Known rows, with every step that occurs:
k > s > r: -23.6 -12.1   6.3  12.9 -30.7  31.0  15.6  -0.3  36.8   4.3   1.4   3.8  43.7 -24.4   1.5 -17.4  -9.2  27.6 -33.0 -12.8
k > s > q > e > r:  -6.2  -1.8 -14.1 -10.6  -6.3  14.3  40.6  18.4   7.2  -7.0  35.3  -8.1  67.8 -18.5 -45.2  -6.4   4.1  67.3 -54.6  18.9
m > r > s:  -1.8 -11.3  22.3  27.1  14.1 -10.6   1.4  36.3  41.9  33.8  32.1   9.0  20.7 -26.6  -4.3  -6.2  11.1  43.9 -13.8  17.1
q > e > r > m > k > s: -53.3   0.5 -13.7   6.2  28.5  28.1  19.3  -8.5  16.0  29.6  14.7  18.7  48.6  17.5 -22.8 -34.8  -6.3  29.8 -42.0  14.4
r > m > k > s: -43.5   3.9  -0.4   1.5  21.5  45.2  -4.2   7.5  21.8  31.3  12.6  37.3  25.5  -4.9  -5.4 -41.0   0.2  -8.6 -14.2  27.7
q > e > r:  -5.2  -6.1  -3.0   8.0 -11.8   4.8  30.8  -7.2 -11.0   5.4  13.0   3.4  35.8   7.9 -29.8  -5.0  -0.4  49.5 -35.9 -15.3
m > k > s: -37.3   1.3   2.2   3.9   4.4  33.5  16.9   5.3  22.5  35.4  10.8  35.4  38.8  -3.0 -22.0 -23.5  15.3  10.7 -18.7  28.3
s > q:  19.2   5.9  20.3   4.5 -17.0  31.3   1.0  25.8   3.3  -0.2  23.2  11.6  13.9 -22.9 -24.9  -2.0  12.4   9.4 -25.8  20.3
q > e > r > m: -12.2  -6.8  -1.4   4.9   4.5  15.6   4.7  -5.1 -11.9   0.4  13.0   4.5  20.7   7.5 -12.9 -22.0 -15.2  26.1 -28.7 -13.5
q > e:   4.2   1.6  -2.8  13.6 -13.4  16.4  16.0  14.8  -6.4  -3.0  30.1  22.4  17.9   6.2  -9.6 -25.7 -10.0  27.7 -20.0 -13.2
s > r > e:  13.7 -14.4  20.3  35.3 -17.2  23.5 -18.3   0.4  29.2  14.3   9.1  13.5  36.7   3.5  28.6 -25.9  -3.5   7.6 -29.1 -19.2
k > e > r:  17.4  -3.5  -4.9  -3.2  -3.5  16.0  14.6 -21.0 -17.1  34.0  -1.1   5.6  28.6   6.0 -33.6  10.2  14.1  36.9 -17.4 -21.8
k > s: -18.8  -1.6  -2.8 -10.1 -15.5  18.8  19.1  18.3  11.9   4.5  22.4  16.3  35.9 -29.4 -11.7 -19.5   7.5  30.1  -8.7  10.2
s > r > m:  -8.8  -9.3  24.6  19.7 -11.9  43.5 -19.9  -3.8  21.6   3.0  -8.6   9.6   6.0  -7.1  25.1 -26.8 -22.7 -10.9 -26.2 -26.4
e > r:  -5.4  -5.7  12.6  -0.4 -17.3   8.4  14.0 -15.7  -5.4  11.1  -6.1   3.3  32.5 -13.4 -29.5  12.1  13.9  25.4 -24.1  -2.3
e > r > m > k > s > q: -40.8   8.6   7.2  -9.4  27.9  47.6   6.0   3.0  20.6  30.6   4.8  13.0  49.1 -13.0 -35.5 -12.6  11.8   8.6 -48.8  46.2
s > r > m > k > e > q:  -2.8  13.1   3.9  14.8   7.3  58.8 -19.3 -37.1  -2.4  44.4   1.4  51.0  25.7  28.8   9.7 -35.6  -0.3 -12.3 -28.7 -37.9
s > k > e > r:  21.2  -2.8  11.4   8.4 -13.8  10.5  23.8 -15.1  -3.5  47.3   5.6  -8.1  23.1  35.9 -19.5  -7.7  10.0  15.2  -7.8 -32.7
e > r > s: -11.0  -4.4  32.0   0.0  -2.9  -5.7  16.0  -2.7  21.5  17.1   6.2   4.1  29.6 -24.9 -15.4   3.0  15.8  47.6 -14.9  21.1

Rows:
 30.3  20.3  20.5   2.0 -12.4  -0.8  18.5   8.9   8.4  33.1  50.2  25.4  23.2  14.8  20.9 -32.3  27.2  23.4  15.6 -14.1 -> r > s > k > e > q
-17.2   5.8  11.8  10.8  28.4  42.0   4.9   1.9   4.8  23.6  12.9  17.8  25.3  27.4 -36.0 -19.4  -4.4  10.5 -58.5  24.3 -> s > q > e > r > m > k
 33.1   6.2  15.9  23.0   4.8 -17.0  19.1  23.1  24.3  58.7  56.5  15.8  39.0  15.8   8.0 -21.5  22.3  37.4   0.0 -22.0 -> m > r > s > k > e > q
 26.6  11.3   4.5   1.5 -25.3   0.0 -10.4   0.4 -18.5   6.5  44.0  46.5  50.9 -11.5  10.9 -24.5  28.7  15.2  -5.0   2.5 -> r > e > q
  1.2   3.1  36.6  -3.9   2.5   4.4  12.5  16.4  26.1   9.9  18.0  -3.0  33.7 -36.3 -25.5  13.3  18.9  47.3 -30.3  43.0 -> e > r > s > q
 -9.0 -16.8   5.9  21.8 -16.0  22.1  -6.7  12.9  42.3  13.6  19.0   9.8  61.6 -13.2  26.1 -35.7  -1.7  23.8 -32.8  -4.2 -> k > s > r > e
 23.5  -0.8  15.3  22.2 -30.0  14.8 -12.6 -10.6   4.8  10.3  23.2  33.7  58.7  -1.4  25.5 -25.1  13.0  15.0 -29.4 -26.3 -> s > r > e > q
 21.0   5.4   2.6   9.2 -10.8  27.8  13.0  31.2  -0.6 -12.7  39.7  12.8  21.3  -0.6 -24.7 -17.7  -4.1  34.1 -35.9  10.1 -> s > q > e
-28.9  11.4  -9.5   3.8  28.2  53.7   3.1  34.3  19.8  11.7  37.3  29.8  33.3   7.9 -17.7 -48.9  -6.8  14.3 -45.3  40.3 -> r > m > k > s > q > e
 24.3 -16.9   0.4  36.1  10.6  -2.5 -13.5  34.9  22.9  40.5  35.8  18.3  42.9  -2.5   3.9 -17.2   8.0  19.4 -20.6  -2.0 -> m > r > e
-11.9  -7.8  12.1   7.0   1.6 -10.0  26.1   5.6  18.8   7.9  24.4   0.8  32.4  -7.5 -13.3 -13.1   3.8  67.3 -23.2   7.1 -> q > e > r > s
-16.6  -0.9  -9.2 -13.6   9.6  27.0  16.2  24.3   6.9  -9.7  36.5  -7.7  50.1 -20.4 -29.0 -24.5  -9.7  46.9 -53.4  17.8 -> k > s > q > e > r > m
 14.1  -7.9  10.3  29.2  20.8  -3.1  14.0  65.0  41.5  19.3  63.2   4.0  29.0 -15.3 -16.0 -14.0   2.2  65.0 -40.4  25.1 -> m > r > s > q > e
  2.6   9.7  17.9  -0.1  34.7  30.4  11.0  -2.7  22.6  61.3  11.9  18.7  31.1   7.5 -39.9   6.5  34.3  43.1 -32.6  39.0 -> m > k > e > r > s > q
-29.9   6.9  -8.5   0.4  12.7  29.7  38.2   5.8  17.8  26.0  23.9   8.8  66.9  10.1 -53.6 -11.9  10.6  50.2 -64.8  37.9 -> m > k > s > q > e > r
 -4.0   8.7  -1.1   9.2  31.1  54.5 -20.6  -6.8  -5.8  50.2   3.0  50.0  -3.5  30.0  -8.3 -34.0   1.7 -18.0  -4.5  -6.8 -> r > m > k > e
-21.5   4.4   1.3  16.8  -7.5  28.3  -3.2 -15.6  27.8  37.1  24.8  46.2  85.6   6.3  15.1 -42.4  19.8  17.0 -38.5  10.6 -> m > k > s > r > e > q
 10.3   0.3   1.4  -7.5  12.5  25.7  -9.6 -18.8 -18.7  29.1  -3.9  13.2  13.7   1.4 -13.8 -12.3  -1.5  17.7 -13.6 -27.1 -> k > e > r > m
 -0.3   3.3  49.0  18.5 -11.9   2.5  14.5  28.3  45.9  21.6  31.5  -2.9   2.7   5.3  23.5 -28.2   6.8   6.7   8.1  13.5 -> r > s > k
-55.4  -3.5   2.7  -4.2  24.4  32.2   7.9 -18.3  20.4  39.2  -1.0  21.0  45.0  -3.6 -22.5 -17.5   7.8   6.4 -34.3  24.4 -> e > r > m > k > s
-32.5  -0.4   3.1  14.9  28.0  31.3   5.2 -19.2   2.7  29.9   4.5  24.0  22.6  35.1 -22.2 -25.7 -11.8   8.1 -41.0   0.6 -> q > e > r > m > k
 33.3  19.3 -12.3 -10.5 -22.7  15.8   4.4 -12.7 -37.3  19.1  30.9  42.1  28.6  -1.5 -11.2 -12.4  22.4  31.8  -1.3 -26.8 -> k > e > q
-29.8 -11.0   7.9  29.9   4.7  37.2  -7.1  -1.2  49.6  44.5   8.1  30.5  67.6  15.3  16.0 -39.4   4.4   4.7 -38.1  12.4 -> m > k > s > r > e
  1.5  -3.1  -2.1  10.0 -30.0  13.3   1.2  -3.9  18.0   5.0  35.2  25.5  85.2 -20.2  22.5 -36.0  14.9  33.9 -30.6 -12.2 -> k > s > r > e > q
 -7.0  -2.2   9.5  27.0  22.9  67.5 -23.0 -24.8  20.2  53.9 -17.2  32.8   2.6  38.8  10.4 -33.8 -16.0 -16.9 -27.2 -30.6 -> s > r > m > k > e
